(in the rows, 128 means zero)
Known rows, with every step that occurs
katu, lasil, mape, kisa, biru: [204 125 120 114 146 150 105 101 111  39 111  96  85 220 170 151 176 154
 135 174  81 137 131 151 123 145 113 149 118 174 112 135 170 151 117 140]
rubap, fuzo, kisa, katu: [131 134 114 131 149 177 105  96 108 143 103 113  97 168 112 164 122 132
 179 106 114 105 135 169 211 117 121 142 123 141 147 108 155 141 139 139]
mape, vubi, fuzo, rubap: [125 140 131 149 187 155 111 166 116 125 135 122 124 117 114 158  98 188
 115 138  86 126 107 191 140 198  92 168  95 150 149  86 138 137 163 130]
fuzo, rubap, mape: [151 120 124 156 162 195 123 182 118 138 139 134 142 153 123 117  99 175
 133 133  93 145 165 162 136 172 104 125 117 149 146 119 140 137 110 139]
lasil, mape, kisa, fuzo: [196 140 101 152 154 151 100 145 139  99 114 125  89 196 135 142 152 140
 143 172 117 116 111 177 121 148 126 149 131 152 125 125 159 125 155 147]
vubi, mape: [132 117 136 161 153 138 119 120 123 131 118 116 110 125 134 123 114 163
 119 138  75 122 132 130 134 156 110 157 116 149 145 104 148 126 102 135]
lasil, mape, vubi, fuzo, rubap: [199 138 125 157 196 160 113 149 122  93 120 130 115 118 115 155 138 189
 116 134  90 126 106 190 140 189  82 178  98 153 142  99 142 125 163 128]
katu, lasil, mape, kisa: [187 129 112 129 153 137 108  98 115  41 114 116  85 214 166 127 157 156
 119 148  85 129 127 148 143 153 116 149 126 151 125 130 158 115 128 137]
vubi, fuzo, kisa, katu, rubap: [114 133 139 142 138  93 110 168 113 152  96 111 102 198 113 185 119 161
 148 130 108 109 124 161 202 117 123 135  85 147 149  69 151 129 139 152]
lasil, mape, kisa: [192 135 116 134 156 154 110 116 119  93 118 120  89 209 129 119 157 150
 140 141 108 125 130 150 146 151 129 148 126 159 130 138 157 115 134 135]
buliz, vinem, mape, lasil: [159 115 116 154 156 149  95 128 110 151  90 125 110 138 165 144 126 125
 109  52  74 129 169 160 167 162  71 139 131 120 118 132 134 114 142 142]
kisa, fuzo, rubap, katu, lasil: [112 129 115 154 134 195 118 216 114  89 115 124 135 150 161 153 118 156
 119 158  91  85 145 187 140 181  86 156 109 136 121 107 142 140 123 174]
kisa, katu: [145 133 125 146 140 145 121 134 117 132 101 108 116 129 139 151 130 134
 168 143 104 126 157 139 199 138 121 143 119 134 139 108 140 126  93 130]
katu, lasil, mape: [216 124 113 136 154 137 119 107 116  45 110 117 105 162 176 132 164 151
 102 136  88 132 137 142 135 143  94 150 125 142 120 115 151 117 101 138]
rubap, katu, lasil: [135 122 122 129 131 165 128 165 111  80 108 103 114 154 173 128 127 147
 114 125  83 104 161 131 158 153 106 137 116 127 126 119 150 123  92 165]
vinem, mape: [192 127 109 151 158 139 116 104 123 128  92 119 119 154 138 136 126 124
 118 105  84 123 163 136 126 148 111 175 128 135 131 129 146 111 113 141]
katu, lasil, mape, vubi, fuzo: [210 131 120 140 182 123 112 119 125  38 113 122  97 129 163 159 143 181
  99 142  72 140 101 169 128 160  77 175 106 140 130  87 151 119 144 133]
fuzo, kisa, biru: [148 127 122 117 143 153  92 154 107 134 116  93 105 173 132 174 141 139
 146 118  97 127 143 165 127 116 127 132 118 177 140 132 165 178 113 133]
rubap, buliz, vinem, mape, vubi, fuzo: [190 132 117 154 165 168  93 138 123 132  90 126 107 133 121 179 112 183
  99  57  70 166 137 196 151 182  60 112 107 120 122  97 141 114 156 165]
lasil, mape, kisa, katu, rubap, fuzo: [202 140 112 159 145 140 120  55 131 108  95 124  99 236 109 153 159 165
 165 163 130  94 114 148 211 150 116 121 114 146 132  99 147 114 133 155]
lasil, mape, vubi, fuzo, kisa: [204 142 122 134 190 138  91 151 119 102 116 121  82 147 111 173 146 170
 122  99  87 134 102 183 142 131 116 166 105 155 146 101 155 129 169 131]
lasil, mape, vubi, fuzo, rubap, katu: [195 135 123 155 176 192 122 197 124  95 113 128 115 112 108 145 143 195
 127 118  83 105 130 175 160 203  89 167  93 137 140  93 140 125 153 149]
kisa, katu, lasil, mape, vubi: [229 134 105 137 179 134 117 101 113  39 107 116  94 106 170 183 163 164
 155 150  78 137 141 143 202 147 105 174 114 133 121 107 141 119  87 129]
vinem, buliz: [148 129 117 137 142 145 109 140 112 139 126 106 123 145 147 141 112 179
 120  89 123 129 148 147 165 144 107 176 120 128 133 129 144 122 113 141]
lasil, mape, kisa, fuzo, rubap: [171 143 111 156 160 177 107 165 125 101 124 138 107 197 126 148 143 165
 144 173 116 104 115 197 122 178 115 158 119 155 128 126 150 131 168 147]
rubap, buliz, vinem, mape: [185 123 112 156 131 181 102 131 116 140  84 126 127 162 133 150 133 151
 110  55  85 149 167 174 154 169  70  91 128 119 120 131 140 114 107 172]
mape, vubi, fuzo, rubap, buliz: [113 133 128 149 169 187 107 172 122 146 132 126 139 124 107 166  94 223
 107 127 106 153 107 194 135 210  81 113  92 141 140  83 139 138 166 148]
rubap, katu, lasil, mape, vubi, fuzo: [211 127 122 139 169 157 124 165 125  43 106 110  96 126 155 154 155 176
 104 124  68 116 126 154 153 165  83 174  99 129 127  86 150 114 138 158]
fuzo, kisa: [126 128 117 131 153 141 101 153 104 136 121 113 106 172 128 150 123 140
 132  97 107 121 140 158 143 122 134 140 127 155 150 129 152 138 125 134]
fuzo, rubap: [123 132 125 150 153 168 118 153 108 126 130 126 138 148 123 132 115 161
 121 129 101 114 148 166 139 184 105 147 115 150 142 120 139 134 118 136]
kisa, katu, rubap: [149 130 117 160 138 103 122 126 115 147 109 109 132 164 131 168 126 155
 144 154 115 114 147 126 201 144 110 120 105 139 138  94 140 119  81 149]
kisa, fuzo, rubap: [125 135 113 168 155 165 111 185 121 140 124 134 133 138 132 151 113 150
 126 158 111 105 127 197 114 174 100 150 117 148 137 113 141 145 140 149]

Rows
[194 130 111 154 142 200 127 209 123  56 103 134 123 155 160 148 157 161
 118 154  91  83 140 186 137 173  80 160 110 135 118 110 145 132 120 173]
kisa, fuzo, rubap, katu, lasil, mape
[191 127 111 164 128 143 112 121 115 149  82 126 139 194 131 170 131 171
  89  67  95 141 161 164 156 169  70  62 111 123 120 119 134 100  92 184]
katu, rubap, buliz, vinem, mape
[ 99 107 145 156 160 137 114 128 116 169 122 113 114 115 162 121 102 170
 118 133  84 128 135 127 137 168  96 153 118 140 141 103 149 137 133 125]
vubi, mape, lasil
[170 127 137 141 142 185 131 194 122  53 100 126 109 167 143 117 152 175
 102 128  70  97 141 170 157 188  73 166  92 135 134  85 150 113 132 159]
vubi, fuzo, rubap, katu, lasil, mape
[104 136 133 131 152 135  96 175 113 139 113 115  97 181 118 146 112 147
 124 102  94 122 119 176 140 123 123 145 106 156 153  92 162 135 170 138]
vubi, fuzo, kisa
[167 132 122 149 184 122  99 188 125 150 142 121 107 182  99 184  87 198
 112 116  91 153 115 172 138 135 111 113  90 160 154  78 144 136 157 140]
katu, rubap, mape, vubi, fuzo, kisa
[102 128 141 145 161 185 111 196 132 133 134 133 104 217 100 113  86 182
 136 153  88 147 132 183 137 185 107 135 103 161 141  93 150 129 183 132]
vubi, fuzo, rubap, mape, kisa
[120 116 115 175 168 200 108 226 124 181 137 144 141 136 152 141  86 175
 129 151 111 146 145 187 118 175  78 127 125 148 131 102 137 158 173 142]
kisa, fuzo, rubap, mape, lasil
[168 128 110 160 189 195 111 175 114 128 148 134 141 118 116 155  91 196
 134 135  87 157 152 169 134 185 102 134 117 151 137 117 135 141 119 123]
fuzo, rubap, mape, vubi
[127 122 141 156 161 186 122 206 130 140 129 138 128 163 113 113  89 179
 120 136  84 150 141 178 136 177  84 132 104 153 147  85 146 129 153 137]
vubi, fuzo, rubap, mape
[157 129 118 167 145 129 130  67 127 146 104 108 139 175 122 159 120 154
 144 156 130  99 121 146 204 147 100 117 113 138 139  89 139 125 110 157]
kisa, katu, rubap, fuzo
[227 129 106 135 170 167 128 146 119  41 110 113 101 129 163 154 162 167
 115 119  76 115 146 140 160 161 103 158 116 127 116 121 142 119  96 153]
rubap, katu, lasil, mape, vubi
[194 134 127 141 192 147 110 137 119  40 122 130 107 129 154 161 136 194
  95 146  68 137 101 194 136 191  71 186  92 144 129  87 147 118 149 127]
katu, lasil, mape, vubi, fuzo, rubap
[232 135 102 137 184 134 113  98 114  36 124 119 104 123 172 167 155 171
 106 135  79 137 122 150 137 156  97 164 120 146 123 122 142 122 104 132]
katu, lasil, mape, vubi
[174 136 112 157 144 212 118 215 130 105 108 136 106 198 111 131 152 160
 149 159 110  76 139 186 145 182 116 153 109 147 128 127 145 129 160 169]
lasil, mape, kisa, fuzo, rubap, katu
[ 96 138 111 157 155 172 104 177 118 131 130 129 117 200 123 148 102 156
 138 174 118 108 118 199 126 179 120 149 114 161 135 122 146 144 167 146]
mape, kisa, fuzo, rubap
[ 93 133 107 155 141 204  99 190 120 157 129 128 125 203 117 155 102 187
 140 167 131 138 115 205 116 194 109  96 116 156 126 114 147 149 167 172]
mape, kisa, fuzo, rubap, buliz
[159 127 115 155 146 129 122  71 126 144 118 114 140 191 122 140 112 158
 101 138 128 100 107 152 139 157  96 103 119 148 138  97 147 124 124 161]
katu, rubap, fuzo
[144 126 112 157 124 134 122 132 116 169 120 111 151 192 134 153 121 195
 100 131 131 141 125 142 136 162  99  53 114 147 136  97 145 129  96 174]
katu, rubap, buliz
[177 132 100 174 192 197 107 207 129 134 147 142 138 109 119 170  85 189
 140 165  92 150 136 199 110 175  94 143 115 150 131 114 136 154 146 140]
kisa, fuzo, rubap, mape, vubi
[119 138 126 120 172 119 101 150 104  87 112 107  75 135 151 209 115 161
 153 126  72 137 123 182 209 128 116 179  92 139 139  76 151 135 151 128]
mape, vubi, fuzo, kisa, katu, lasil
[ 95 131 141 146 139 187 116 182 116 159 121 122 140 162 112 137 106 199
 110 124 105 146 118 188 127 197  82  99  96 147 142  82 144 133 156 158]
vubi, fuzo, rubap, buliz
[184 128 125 165 176 121 119 172 137 150 120 122 118 140 111 187  94 195
 148 164  95 163 133 145 196 152  92 127  93 136 136  60 133 127 123 141]
kisa, katu, rubap, mape, vubi, fuzo
[122 133 135 148 169 189 118 207 116 125 119 123 126 114 107 149 100 185
 124 122  86 105 133 176 161 205  96 167  87 133 143  89 139 132 153 147]
mape, vubi, fuzo, rubap, katu
[ 87 131 115 140 137 195 117 212 118  84 119 124 109 207 151 147 110 158
 133 172  91  87 135 193 147 189 111 150 103 143 117 115 150 140 154 170]
mape, kisa, fuzo, rubap, katu, lasil
[172 133 101 167 150 154  85 146 128 117  88 127  93 199 134 161 123 113
 135 104  82 118 145 201 142 154  96 146 129 132 112 139 148 115 165 160]
buliz, vinem, mape, kisa, fuzo
[141 133 113 145 146 136 104  90 112 148 117 112 121 212 112 166 116 156
 107 107 127  96 104 170 151 134 116 103 113 155 153 110 153 136 145 157]
katu, rubap, fuzo, kisa
[116 134 109 149 149 146  95 160 128 133 128 114 101 195 132 151 109 139
 145 175 119 117 116 177 122 149 128 140 126 150 126 124 159 141 162 149]
mape, kisa, fuzo
[182 125 113 126 133 173 128 148 115  37 103 115  84 218 156 119 166 153
 134 138  84 105 152 137 163 159 121 145 119 141 117 127 160 110 117 156]
rubap, katu, lasil, mape, kisa
[148 141 106 168 154 176  85 163 117 117  97 141 106 197 125 166 119 133
 131 108  78 105 147 223 145 190  87 153 114 134 117 136 141 121 166 158]
buliz, vinem, mape, kisa, fuzo, rubap
[208 132 110 139 174 189 127 164 107  39 112 129 119 122 153 159 154 191
 115 125  74 103 149 161 164 200  92 168 105 137 124 124 137 126 106 143]
fuzo, rubap, katu, lasil, mape, vubi
[190 127 114 159 148 150 103 117 117 111  91 122 114 155 144 148 133 116
 111  64  70 122 170 168 160 159  84 144 127 119 128 139 144 107 111 147]
buliz, vinem, mape
[215 140 101 126 182 139 103 118  98  50 105 116  81 133 157 207 164 164
 161 119  81 132 138 162 210 119 120 177 111 139 128 118 146 132 107 125]
fuzo, kisa, katu, lasil, mape, vubi
[126 127 111 121 145 163 105  79 104  91  97 111  94 182 154 175 129 134
 160 119  98 107 127 176 211 115 116 151 117 140 134 100 157 135 131 140]
rubap, fuzo, kisa, katu, lasil
[189 135  98 144 154 144 104 131 130  48 112 122  86 209 170 155 151 145
 123 179  98 117 111 180 115 145 112 158 127 155 113 120 161 124 151 150]
katu, lasil, mape, kisa, fuzo
[162 129 113 152 180 188 100 148 120 145  94 130 131 130 105 174 102 204
 108 105  82 160 125 192 124 208  80 156  96 135 128  95 135 128 157 157]
vinem, mape, vubi, fuzo, rubap, buliz
[182 120 119 161 145 128 124 158 132 145 132 123 140 192 129 137 106 173
 114 145 104 147 145 127 130 144 106  90 121 149 136 106 138 125  90 148]
katu, rubap, mape
[144 130 134 162 138 197  96 166 120 141  85 139 127 165 116 148 116 173
 102  63  70 140 149 211 152 203  51 106 100 124 128  96 135 115 155 168]
vubi, fuzo, rubap, buliz, vinem, mape
[131 127 108 134 153 169 101  93 112 138 119 119 110 186 118 142 117 137
 134  94 114 105 114 180 141 131 121 129 124 154 150 123 162 141 151 140]
rubap, fuzo, kisa
[112 136 137 157 164 195  95 184 114 134 128 130 122 118 111 173 101 219
 103  86  84 155 114 219 165 211  57  79  96 131 139  88 134 134 163 158]
mape, vubi, fuzo, rubap, buliz, vinem
